Known rows, with every step that occurs:
sadu/nipu: [ 3.83  0.86  0.54 -0.10  0.53  1.91 -0.65 -1.37 -0.48 -1.93  0.45 -0.85
 -0.04 -2.13 -0.80  1.63 -1.10 -4.34 -0.22  0.55  2.20 -1.59  1.23  1.08
 -1.10 -1.50  1.28  1.44  1.57 -1.78  2.10 -0.99 -3.13  3.53]
bedu/nipu/teba: [-0.34 -0.86  0.36  0.47 -1.38 -2.40  0.46 -2.59  0.67 -1.52  0.78 -1.25
 -0.76 -0.39  1.04  0.87  1.18  0.30  0.46  0.48 -0.31 -0.39  2.01  2.77
  0.67  0.24  1.31  0.65  1.05 -1.82  4.26  0.18 -2.64  3.14]
nipu/teba/derum/bedu/peme: [-2.11  2.10  0.79 -0.97 -0.40  0.67 -1.00 -0.73  0.49 -1.19  0.60  1.04
 -0.91  0.11  1.49  2.67  1.62  3.78  1.21  0.26 -1.93  1.29  1.42  1.55
  0.97  0.19 -0.84 -0.34 -1.32  1.37  0.97  0.59 -1.35  0.85]
peme/derum: [ 0.37  0.54 -0.95  1.41 -0.60  2.01  1.02 -0.86 -1.10 -2.49  0.37 -2.83
  0.49 -1.47  0.01 -0.28 -0.40 -6.21 -3.90 -2.29 -0.45 -0.24  1.94  1.87
 -1.60 -0.05  1.25  0.99  0.93  0.50  0.03 -0.51 -1.63  1.81]
teba/nipu: [ 1.91  0.27 -0.39  1.26 -1.81  2.90  0.46 -2.68 -0.04 -2.54  0.71 -0.33
  0.19 -1.26  0.31  0.10  0.45 -2.45 -1.54  1.30  0.92 -0.12  1.58  0.70
 -0.93 -0.03  3.01  2.37  1.11 -2.32  0.16  0.35 -0.72  2.79]
derum/bedu/nipu/teba: [-0.12 -2.61  0.65 -1.49 -0.88 -3.31  0.81 -2.72 -1.03 -0.60  0.54  0.25
 -1.17 -0.62  1.43  1.35 -0.80  2.93  0.19 -0.27 -2.08  0.23  2.45  1.99
  1.05 -0.81  0.43  1.15 -0.12 -1.23  3.76  0.81 -1.48  0.92]
bedu/peme/sadu/nipu: [ 2.60  1.50  1.55  0.70  1.65  1.66 -0.05  0.82 -0.92 -2.13  0.22 -2.35
  3.30 -2.14 -0.95  2.23 -0.04 -2.80  0.33  0.87  2.99 -1.18  0.13 -0.56
  0.30 -1.28 -0.55 -0.65  2.21 -0.67  3.49 -1.00 -3.56  5.02]
peme/sadu/nipu/teba/derum/bedu: [ 2.24  1.77  0.22 -0.20  2.73  2.03 -1.72 -1.83 -0.52 -3.78  0.27  3.06
 -1.87 -3.77  0.45  3.56  0.42 -0.46 -2.52  0.76 -3.18 -2.34  0.39 -0.30
  0.38  0.00 -2.41 -1.32  0.07 -0.08  2.77 -0.51 -2.79  4.50]
bedu/nipu/derum/teba: [-2.21 -2.68  0.87  0.47 -0.52 -1.50  0.91 -5.31  0.13 -0.44 -1.15 -2.79
 -2.21 -0.29  1.02 -0.64 -1.06 -0.58 -1.60 -1.33  0.03 -2.61 -0.80  0.15
  0.33 -0.60  1.16  0.40 -1.18 -3.25  1.22 -0.17 -0.37 -1.23]
teba/nipu/derum/bedu/peme/sadu: [-2.56 -0.29  1.42  1.02  0.06  2.18  1.64 -2.52 -0.34 -1.19 -1.55 -0.76
  0.22 -1.24  1.00  1.59 -1.63  2.36 -3.21  0.92 -1.10  1.15 -0.27 -2.09
  1.74 -0.26 -0.90 -0.50 -1.29 -0.98 -0.24  0.28  0.76  1.96]
peme/teba/derum: [ 0.48  2.71 -0.01  1.86 -0.60  3.03 -0.19 -1.29  0.96 -3.93  0.81 -0.01
 -1.05  0.32 -0.72 -0.92  1.94 -6.34 -2.46  0.48 -2.10 -1.19  0.93  3.27
 -1.10  1.17  0.80 -0.23  1.30  0.39 -0.30  0.09 -1.44  3.32]
bedu/peme: [-0.11  0.87  1.45  0.46 -1.77  0.67 -0.28 -0.29 -0.09 -0.74  0.83 -3.36
  2.06  0.12 -0.14  0.88  0.71 -1.47  1.70 -0.23  3.04  0.50  1.40  0.71
  0.04 -0.87  1.85  0.79  1.23 -0.32  0.75 -0.10 -2.12  1.95]
bedu/nipu/derum: [-3.59 -0.79  1.22  1.38 -0.94 -0.78  1.84 -3.96  1.65 -1.06 -0.76 -2.84
 -2.71 -0.22  0.48  0.52 -1.87 -0.77 -2.78 -0.38  0.74 -0.61  0.92  1.49
  0.01 -0.73 -0.03 -1.24 -0.21 -2.26  0.74  0.16 -1.12  1.95]
nipu/teba/derum/bedu/peme/sadu: [-1.60  1.90  1.52  0.27  0.65  0.62 -0.57 -0.83  0.12 -2.21  0.09  1.10
  0.47 -1.74  1.18  2.89  2.16  2.43 -0.94  0.20 -2.46  0.04  0.64  0.22
  1.95  0.46 -1.90 -1.30 -0.06  1.14  1.71  0.23 -1.38  2.83]
derum/bedu: [ 2.04 -0.92  0.38 -1.21 -2.05 -0.16 -0.02 -1.72 -1.65 -1.02  0.54 -1.12
 -0.24 -1.25  0.12  0.95 -1.76 -1.93 -1.41 -0.54 -0.47 -0.30  2.18  0.55
 -0.98 -1.90  1.23  2.04  0.41 -0.81 -0.11  0.60 -0.32  0.62]
sadu/nipu/teba/derum: [ 1.83  3.37 -0.29  0.46  1.55  2.69 -2.36 -1.61  1.24 -3.66  0.55  2.08
 -2.28 -2.06  0.58  2.90  2.02 -1.55 -0.59  1.50 -0.51 -1.93  0.81  1.82
 -0.14  0.50 -0.18 -0.55 -0.06 -0.41  2.26 -1.16 -3.81  4.71]

Rows:
[-1.55  0.75  0.39  2.41 -1.68  3.62  0.05 -4.02  1.22 -2.25 -0.61 -0.34
 -2.33 -0.82  0.49  0.73 -0.92 -1.68 -3.78  1.25  0.27 -0.20  0.51 -0.08
 -0.12  0.56  1.99  0.70 -0.57 -1.86 -1.45 -0.07  0.51  2.95] -> teba/nipu/derum
[-2.20  1.23  0.09  0.86 -0.29  0.11  0.34 -3.38  2.27 -3.03  0.94  0.71
 -2.99 -0.46  1.46  1.14  2.10  1.41 -1.42  0.60 -1.66 -0.70  2.14  2.96
  0.37  0.85 -0.19 -1.22 -0.22 -1.27  2.09  0.38 -2.51  3.09] -> bedu/nipu/teba/derum
[ 1.09 -0.38  1.38  0.30  2.05  1.70 -0.32 -2.55 -1.25 -1.87 -1.56 -0.16
 -1.53 -3.36 -0.97  3.08 -4.09 -2.39 -4.39  0.07 -0.80 -2.11 -0.49 -1.67
  0.23 -1.60 -2.10 -1.05  0.07 -0.86  1.15 -0.88 -1.09  3.26] -> peme/sadu/nipu/derum/bedu
[-1.51  1.32 -0.05  0.92 -0.35  0.70  0.72  1.58 -1.18 -1.22 -0.04 -3.90
  2.48 -0.07  0.60  0.10  0.57 -3.04 -0.92 -2.31  1.07  1.43  1.66  1.25
 -0.19 -0.30  0.55  0.36  0.24  1.37  0.77 -0.97 -1.55  1.26] -> bedu/peme/derum
[-1.21 -1.23  0.77  0.00 -1.03  2.58  0.75 -3.98 -0.37 -1.46 -1.05  0.74
 -2.53 -1.04  1.23  1.19 -3.15  1.14 -4.06  0.56 -2.17  0.64  0.95 -0.72
 -0.18 -0.56  1.01  1.11 -1.85 -1.74 -1.55  0.22  1.32  0.82] -> teba/nipu/derum/bedu
[ 0.35 -0.17  1.51 -1.49 -1.78 -0.63  0.22  0.09 -1.46  0.52  0.02 -2.52
  1.71  0.03  0.65  1.36 -1.35  0.98  1.31 -0.65  0.67  1.28  1.72  0.24
  0.14 -1.82  0.72  1.40 -0.31  0.10  0.48  0.53 -0.70 -0.06] -> derum/bedu/peme
[ 1.67 -0.16  0.76  0.06  1.64  1.59 -1.35 -3.39 -0.57 -1.08 -1.42 -0.75
 -1.98 -1.93 -0.06  1.00 -1.23 -3.31 -0.50 -0.73  0.62 -3.55 -1.48 -0.87
  0.22 -0.99  0.67  0.82 -1.23 -1.99  1.23 -1.58 -1.34  0.83] -> sadu/nipu/derum/teba
[-1.57 -1.17  0.05 -1.62 -0.49 -0.06  1.34 -3.80  0.43 -1.50 -0.15  0.02
 -2.79 -0.68  2.00  0.68 -1.97  2.33 -3.03 -0.43 -1.87  0.14  2.28  1.84
 -0.76 -1.65 -1.08 -0.77 -1.09 -1.85  0.06  0.61 -0.43 -0.82] -> teba/derum/bedu/nipu
[ 0.03  0.45  2.02  1.14  3.07  1.13 -0.94 -2.20 -1.01 -1.05 -2.10 -1.65
  1.26 -1.97 -0.45  1.37 -0.12 -1.77 -0.12 -0.34  1.50 -2.81 -2.61 -2.82
  1.65 -0.46 -0.83 -0.59 -0.40 -1.24  2.87 -1.84 -2.21  1.56] -> bedu/peme/sadu/nipu/derum/teba
[ 0.49 -3.34  0.46 -1.37 -1.35 -2.31  1.98 -3.08 -1.53 -0.21  0.05 -1.90
 -0.68 -0.82  1.01  0.39 -2.63  0.95 -1.57 -0.45 -0.37  0.16  2.55  1.17
 -0.32 -2.15  0.16  1.23 -0.07 -2.30  1.73  0.98 -0.76 -0.48] -> derum/bedu/nipu
[ 2.38  0.10  1.66 -0.98  2.42 -0.58 -0.72  0.45 -2.29 -0.96 -0.50  0.50
  2.51 -2.36 -0.18  3.56 -0.27  1.59  2.00  1.05 -0.66  0.01  0.27 -0.73
  2.03 -0.58 -1.88  0.08  0.83  0.33  5.52 -0.70 -3.32  3.53] -> derum/bedu/peme/sadu/nipu/teba
[ 0.10  0.61  1.84 -0.63  2.19  0.46  0.40  0.07 -1.92 -0.12 -2.27 -0.97
 -0.36  0.30 -0.72  1.65 -2.21  0.45  0.95  1.09 -1.35  0.64 -0.45  1.03
  1.37 -1.08 -1.36 -0.54 -1.05  1.51  3.43 -0.76 -1.56  0.63] -> sadu/nipu/derum/bedu/peme/teba
[ 0.15  2.63  0.72 -1.66  2.00  1.06 -1.91 -0.07 -0.25 -1.08 -0.46  2.00
 -1.03 -1.34  1.34  4.08  0.79  4.49  2.05  1.23 -1.05  0.71  1.06  0.86
  1.14 -0.73 -1.88 -1.03 -1.73  1.03  3.11 -0.77 -3.01  1.34] -> sadu/nipu/teba/derum/bedu/peme
[ 0.91  1.37  1.51  0.84 -1.20  0.51  0.94  1.13 -0.77 -1.47 -0.20 -2.70
  3.07  1.58 -1.00 -0.82  1.51 -4.36  2.34  0.60  0.45  0.65  1.01  2.62
  0.45  0.39  1.52  0.89  1.80  1.04  2.62  0.49 -1.91  2.36] -> bedu/peme/teba
[-1.64  1.33  1.00 -1.04 -0.70  1.02 -0.29 -0.87 -0.15 -0.90 -0.23 -0.06
 -0.64 -0.31  1.12  2.03  0.02  2.45 -0.19 -0.16 -0.31  1.31  1.52  0.44
 -0.55 -1.27 -0.59 -0.42 -1.22  0.45 -0.91 -0.05 -0.75 -0.94] -> teba/derum/bedu/peme
[ 0.49  3.84  1.12  0.98  3.20  2.52 -1.44 -0.02  1.28 -3.49  0.29  1.11
  0.31 -2.71  0.04  3.67  3.07  0.27  0.27  1.22  0.23 -1.07 -0.16  0.48
  1.55  0.74 -1.99 -2.27  0.95  0.48  3.90 -0.81 -4.29  5.97] -> bedu/peme/sadu/nipu/teba/derum
[-0.64 -0.46  0.36  1.08 -0.85  0.69 -0.97 -4.25 -0.13 -0.97 -0.75 -1.80
 -1.64 -0.92  0.10 -0.33  0.03 -4.03 -1.41 -1.78 -0.11 -3.00 -0.97 -0.67
  0.00 -0.12  1.74  1.29 -1.00 -2.16 -0.93 -0.54 -0.31  0.10] -> nipu/derum/teba
[ 1.23 -1.13 -2.09  0.76  0.13  2.66  0.76 -2.81 -2.53 -2.31 -0.24 -0.53
  0.83 -1.66  1.76 -2.07  1.07 -4.13 -3.27 -2.14 -2.19 -0.56  0.42  0.32
 -0.22  0.69  2.37  2.86 -0.99 -1.69  0.55 -0.54  0.07 -1.68] -> peme/derum/teba/nipu
[-0.94  3.22  1.04  1.70 -0.32  2.49  0.00  0.32  0.84 -2.61  0.09 -1.22
  0.82  1.21 -0.45 -0.17  2.52 -3.12  0.95  0.65 -0.73  0.50  0.64  3.10
 -0.02  0.81  0.32 -1.08  0.94  1.37  0.79 -0.18 -1.99  2.13] -> bedu/peme/teba/derum
[ 1.13 -0.92  0.46 -0.49 -0.50  1.22  1.64 -0.22 -2.38 -0.79 -0.78  0.20
  2.22  1.13  0.67 -0.95 -0.41  1.10  1.00  1.83 -2.61  2.69  1.21  1.38
  1.11 -0.04  1.25  2.03 -0.06  0.29  2.34  1.36  0.14 -0.51] -> derum/bedu/peme/teba/nipu
[ 1.20  1.37  1.70 -0.92  3.14  2.65 -0.15 -0.72 -0.89 -2.00 -0.69  0.57
  0.53 -2.70  0.39  3.15 -1.35  1.18 -1.28  0.50 -0.36 -0.28  0.15 -0.82
  0.59 -1.92 -3.22 -1.79 -0.38  0.25  1.78 -0.74 -2.51  2.46] -> teba/derum/bedu/peme/sadu/nipu
[-0.26  3.16 -0.11  1.35 -0.98  2.18 -1.71 -2.43  2.09 -3.58  1.45  1.15
 -2.18 -1.07  0.73  2.16  3.17 -1.84 -1.62  0.31 -1.54 -1.49  1.49  2.35
 -0.08  1.32  1.08  0.00  0.37 -0.36  0.00 -0.38 -2.53  4.32] -> nipu/teba/derum
[-3.44 -0.44  1.02 -0.29 -0.95  1.56  1.15 -2.42 -0.11  0.19 -1.57 -0.42
 -0.84  0.11  1.50  1.73 -2.02  4.31 -0.99  1.17 -0.48  2.40  0.71 -0.39
  0.98 -0.74  0.49  0.43 -2.48 -1.05 -0.57  0.42  1.12 -0.20] -> teba/nipu/derum/bedu/peme
[-3.21  0.13  2.26 -0.50 -1.37  0.08  0.13 -1.91 -0.52  0.51 -1.41 -2.01
 -0.73  0.34  0.41  1.91 -2.09  2.27 -0.58 -0.44  0.39  1.30  0.47 -0.34
  0.54 -1.40 -0.53 -0.18 -1.48  0.45 -0.48  0.00  0.01 -0.29] -> nipu/derum/bedu/peme
[-1.70 -2.26 -1.24 -1.24  0.28 -3.41  2.01 -2.04 -2.27 -1.16 -0.12 -0.95
 -0.67 -1.06  2.06  0.55 -1.08  1.80 -2.01 -1.91 -3.92  1.52  2.69  2.33
  0.57 -0.01 -1.02  0.57 -1.01  0.81  4.23  0.25 -1.03  0.08] -> peme/derum/bedu/nipu/teba
[ 1.71 -1.14 -1.28  0.45 -0.08  0.72 -0.13 -1.63 -2.47 -1.80  0.04 -2.38
  1.13 -1.82  0.91 -1.75  1.00 -5.78 -2.53 -3.43 -1.26 -1.76  0.66  0.62
 -0.57 -0.08  1.68  2.26 -0.19 -0.42  0.62 -0.91 -0.60 -1.05] -> peme/derum/teba
[-0.06 -0.67 -1.50  0.38  0.63  1.78  1.08 -1.05 -2.44 -1.21 -0.80 -1.54
  2.65 -0.46  2.03 -1.79  1.90 -0.74 -0.19 -1.71 -0.74  1.37  0.07  0.18
  0.70  0.33  2.12  2.29 -1.69 -0.73  1.75 -0.90 -0.33 -2.45] -> bedu/peme/derum/teba/nipu
